What can hang from each mark:
Y: D
K: D L
B: D V
D: K W Y
E: L
W: D S
L: E K
S: W
V: B

Known rows, with every way that one mark hangs from another:
W[D[K[L[E]]]]: [ 0.28 -0.60 -0.83 -2.14 -1.57 -0.61  0.61 -0.63 -0.30  3.44  0.79 -0.62
 -0.29  1.95 -0.02 -0.37 -1.25  0.06 -0.02  0.46 -4.10]
E[L[K[D[W]]]]: [-1.39  1.46  0.05  0.71  0.67  2.95  1.83  2.63 -1.09  3.86  0.53  1.00
 -3.28 -0.36  0.07 -0.26 -0.83 -1.44  1.39  2.99 -2.28]
Y[D[K W]]: [ 1.00 -1.23  0.51  1.74  0.58 -0.13  3.34 -0.31  0.81  2.19 -0.92 -1.29
  0.35  1.81 -0.69 -2.10 -1.93 -0.10 -0.37  2.11 -1.69]
V[B[D[K W[S]]]]: [ 1.74 -1.31 -1.61 -0.82 -1.42 -2.90  2.95 -1.50  0.63  3.87 -1.88 -2.18
  1.16  0.19  1.10 -2.15 -4.24 -3.01 -3.24  2.57 -5.00]
D[K[L]]: [ 1.05 -1.35 -1.95 -0.91 -0.70 -0.41 -0.61 -0.47  0.82  0.63 -0.11  0.07
  0.21  0.98 -0.96 -0.77 -0.87  0.84 -1.25 -0.28 -1.35]
E[L[K[D]]]: [-2.16  1.00  0.24  0.22  0.56  1.99 -0.15  3.06 -1.22  2.57  1.13  1.16
 -2.43  0.08  0.27  0.51  0.54 -0.29  1.57  2.00 -1.94]
B[D V]: [-0.37 -0.64 -0.59 -2.05 -0.73 -0.26  1.00 -1.18 -0.07  0.91 -0.51 -2.19
  1.20  1.18  1.23 -1.05 -2.17 -2.10 -2.03  0.01 -3.07]
V[B[D[K W Y]]]: [ 1.97 -0.39 -3.26 -1.39 -0.30 -0.20  3.85 -1.74  0.20  4.12 -2.05 -2.91
  1.13  1.04 -0.28 -2.94 -5.20 -2.51 -2.53  1.22 -4.76]
Y[D]: [-0.22 -1.29  1.26  0.73  0.81  0.14  1.27  0.09  0.06  0.76  0.17 -0.51
  0.86  1.60  0.40 -0.78  0.07  0.45  0.68  0.93 -0.26]
V[B[D]]: [ 0.20 -0.44 -1.22 -2.28 -0.41 -0.80  0.27 -1.51 -0.08  1.90 -0.35 -1.79
  1.59  0.32  1.46 -0.76 -1.89 -2.52 -1.39  0.08 -2.89]
D[K W Y]: [ 1.58  0.04 -1.77  0.84  0.03  0.69  3.64 -0.48  0.27  2.27 -1.72 -1.05
 -0.35  0.67 -1.76 -2.24 -3.41 -0.13 -1.15  1.13 -1.86]
Y[D[K]]: [ 0.35 -1.74  0.87  1.20  0.53 -1.01  1.44  0.01  0.80  0.80 -0.33 -1.15
  1.39  2.05 -0.57 -1.04 -0.45  1.33 -0.09  1.11 -1.16]
D[K[L] W[S] Y]: [ 2.36 -1.66 -2.92  0.23 -0.95 -0.47  3.44 -0.23  0.25  3.31 -1.85 -0.19
 -0.56  1.01 -1.03 -2.71 -4.18 -0.13 -2.43  1.80 -3.08]
D[K[L[E]] W[S] Y]: [ 1.70 -1.40 -3.54 -0.83 -1.17  0.67  3.42  0.22 -0.29  4.74 -1.43 -0.34
 -0.86  1.64 -0.94 -2.12 -4.21 -0.62 -1.44  2.01 -4.94]
K[D]: [-0.87  1.00  0.31  0.53  1.22 -0.07  0.29  0.78  0.18  0.25 -0.31  0.83
 -0.31 -0.08 -0.38  0.02  0.03  0.39  1.41  1.23  0.59]
V[B]: [ 0.74 -0.74 -0.40 -1.42  0.30 -0.39 -0.63 -0.06  0.28  1.12  0.34 -0.51
  0.48 -0.71  0.98 -0.38 -0.75 -1.58  0.27 -0.11 -1.86]
D[K W[S]]: [ 1.49 -1.02 -0.38  1.60 -1.05 -2.09  2.63 -0.03  0.70  1.90 -1.59 -0.29
 -0.29 -0.20 -0.38 -1.34 -2.35 -0.58 -1.85  2.49 -2.03]
E[L[K[D[W Y]]]]: [-0.92  1.68 -1.14  0.55  1.04  3.91  3.24  2.91 -1.60  4.60 -0.16  0.65
 -3.24  0.20 -0.60 -1.37 -2.23 -1.15  1.26  2.87 -2.70]
L[E K[D]]: [-2.24  1.51  0.44  0.36  0.80  2.60 -0.42  2.95 -0.92  3.17  0.47  0.46
 -1.74  0.12 -0.12  0.17  0.60 -0.94  2.39  2.51 -1.90]
S[W[D[K[L[E]] Y]]]: [ 0.27 -0.40 -1.96 -2.57 -2.28 -0.07  2.54  0.11 -0.70  5.41  0.69 -1.02
  0.44  2.63 -0.27 -0.78 -3.27 -0.71 -0.47  0.59 -6.35]
V[B[D[K[L] Y]]]: [ 1.51 -1.60 -4.35 -3.23 -0.80 -0.44  1.18 -1.86  0.25  3.22 -1.11 -2.10
  1.74  1.86 -0.20 -2.41 -4.12 -1.22 -2.74 -0.29 -4.87]

Rows:
[ 0.01  0.84 -0.20  2.36  0.73  1.38  3.60  2.77 -0.93  4.66 -1.76  0.46
 -2.35 -0.40 -0.54 -2.47 -2.68 -1.29  0.23  4.55 -1.73] : L[K[D[W[S] Y]]]
[ 0.51 -0.34 -3.45 -2.24 -1.68  0.85  2.16 -1.63  0.11  3.91 -1.04 -1.57
  0.31  2.19 -0.39 -1.42 -3.44 -1.83 -2.13  0.95 -4.70] : B[D[K[L[E]] W]]
[ 1.33 -2.17  0.86  2.28 -0.11 -1.98  3.95  0.06  0.86  2.75 -1.44 -0.93
  0.62  1.38 -0.05 -2.21 -2.29 -0.07 -1.26  3.27 -2.31] : Y[D[K W[S]]]
[ 1.27 -1.55 -2.29 -0.64 -1.46 -0.45  1.89  0.14  0.26  3.70 -0.84  0.04
 -0.85  1.10 -0.23 -1.15 -2.79 -0.97 -1.30  2.20 -4.08] : D[K[L[E]] W[S]]
[ 0.67 -0.49 -1.96 -2.17 -1.32  0.45  2.02 -0.50 -0.76  4.23  0.13 -0.96
 -0.45  2.52 -0.69 -1.34 -2.70  0.31 -0.09  0.47 -4.68] : W[D[K[L[E]] Y]]
[ 1.18  0.30 -2.73 -0.04 -0.80  0.25  4.44 -1.70  0.01  3.02 -2.41 -2.35
  0.65  1.46 -1.11 -2.52 -4.37 -1.04 -3.08  1.34 -2.90] : B[D[K W Y]]
[-1.01  0.39 -1.55 -1.68  0.63  1.52 -0.51  1.06 -0.21  2.08  0.38  1.25
 -0.79  1.14 -0.24  0.09 -0.43 -0.18  2.06  0.79 -1.62] : K[D L[E]]
[ 1.64 -1.56 -1.19 -0.63 -1.84 -2.56  2.69 -0.59 -0.31  3.59 -0.69 -0.46
 -0.13  1.66 -0.20 -2.07 -3.09  0.90 -1.82  1.62 -3.63] : W[D[K[L] Y] S]
[ 0.69  0.61 -0.62  1.62  0.87 -0.10  4.30  0.98 -0.24  3.23 -2.06  0.65
 -1.29 -0.19 -0.63 -2.09 -3.38 -0.65  0.22  3.54 -1.19] : K[D[W[S] Y]]
[ 0.74 -0.92 -2.17 -1.85 -0.85 -0.41  2.73 -1.21  0.07  1.78 -1.44 -3.19
  1.78  2.08 -0.28 -2.25 -4.03 -1.18 -3.15  0.19 -4.48] : B[D[K Y] V]
[ 0.38 -0.06 -2.48 -0.59  0.36  1.48  3.61  1.25 -0.54  4.96 -1.42  1.07
 -1.71  0.94 -0.43 -1.92 -3.77 -1.26  0.87  2.97 -3.34] : K[D[W[S] Y] L[E]]
[-0.72  0.71 -0.73  1.18  0.37  1.99  3.87  3.33 -1.55  5.12 -0.69  0.93
 -3.29 -0.01  0.07 -1.36 -2.66 -1.33  0.59  4.11 -3.47] : E[L[K[D[W[S] Y]]]]
[ 1.61 -0.59 -4.24 -1.24 -1.10  0.73  3.61 -2.10  0.15  3.52 -2.04 -1.76
  0.55  2.14 -1.22 -3.05 -4.91 -0.95 -3.54  0.73 -3.50] : B[D[K[L] W Y]]
[ 1.43 -0.52 -2.38 -1.13 -0.67  0.47  4.70 -1.41  0.13  3.13 -2.24 -3.36
  0.80  1.74 -0.46 -3.16 -5.48 -2.39 -3.36  1.17 -4.75] : B[D[K W Y] V]
[ 2.22 -1.19 -2.78 -0.80 -1.03 -1.84  4.50 -1.44  0.22  4.74 -2.53 -2.45
  1.19  0.64  0.38 -3.09 -5.75 -2.61 -3.54  2.53 -5.40] : V[B[D[K W[S] Y]]]
[ 1.21 -1.71 -0.20 -0.48 -2.07 -3.47  1.23 -0.56  0.15  2.76 -0.08 -0.05
  0.02  1.08  0.56 -1.02 -1.65  0.66 -1.82  1.63 -3.16] : W[D[K[L]] S]
[ 1.17 -0.87 -1.58 -1.03 -1.05 -0.27  5.17 -0.82 -0.49  3.59 -2.25 -2.45
  0.28  1.00  0.98 -3.11 -5.48 -3.26 -3.28  2.22 -4.83] : B[D[W[S] Y] V]
[ 0.18 -1.09 -2.44 -1.91 -0.91  0.51 -0.57 -0.02  0.28  1.84  0.20 -0.09
  0.08  1.62 -0.73 -0.15 -1.04  0.36 -0.26 -0.12 -3.16] : D[K[L[E]]]
[ 0.83 -2.56 -0.86 -0.22  0.19 -0.34  0.68 -0.30  0.94  1.29  0.09 -0.54
  1.01  2.62 -0.61 -1.60 -0.94  1.25 -0.45  0.55 -1.84] : Y[D[K[L]]]
[ 0.80 -0.94  1.39  0.74 -1.72 -4.03  1.99 -0.31  0.16  2.18 -0.41 -0.77
  0.40  0.46  0.57 -0.63 -1.15  0.55 -1.41  2.33 -2.50] : W[D[K] S]
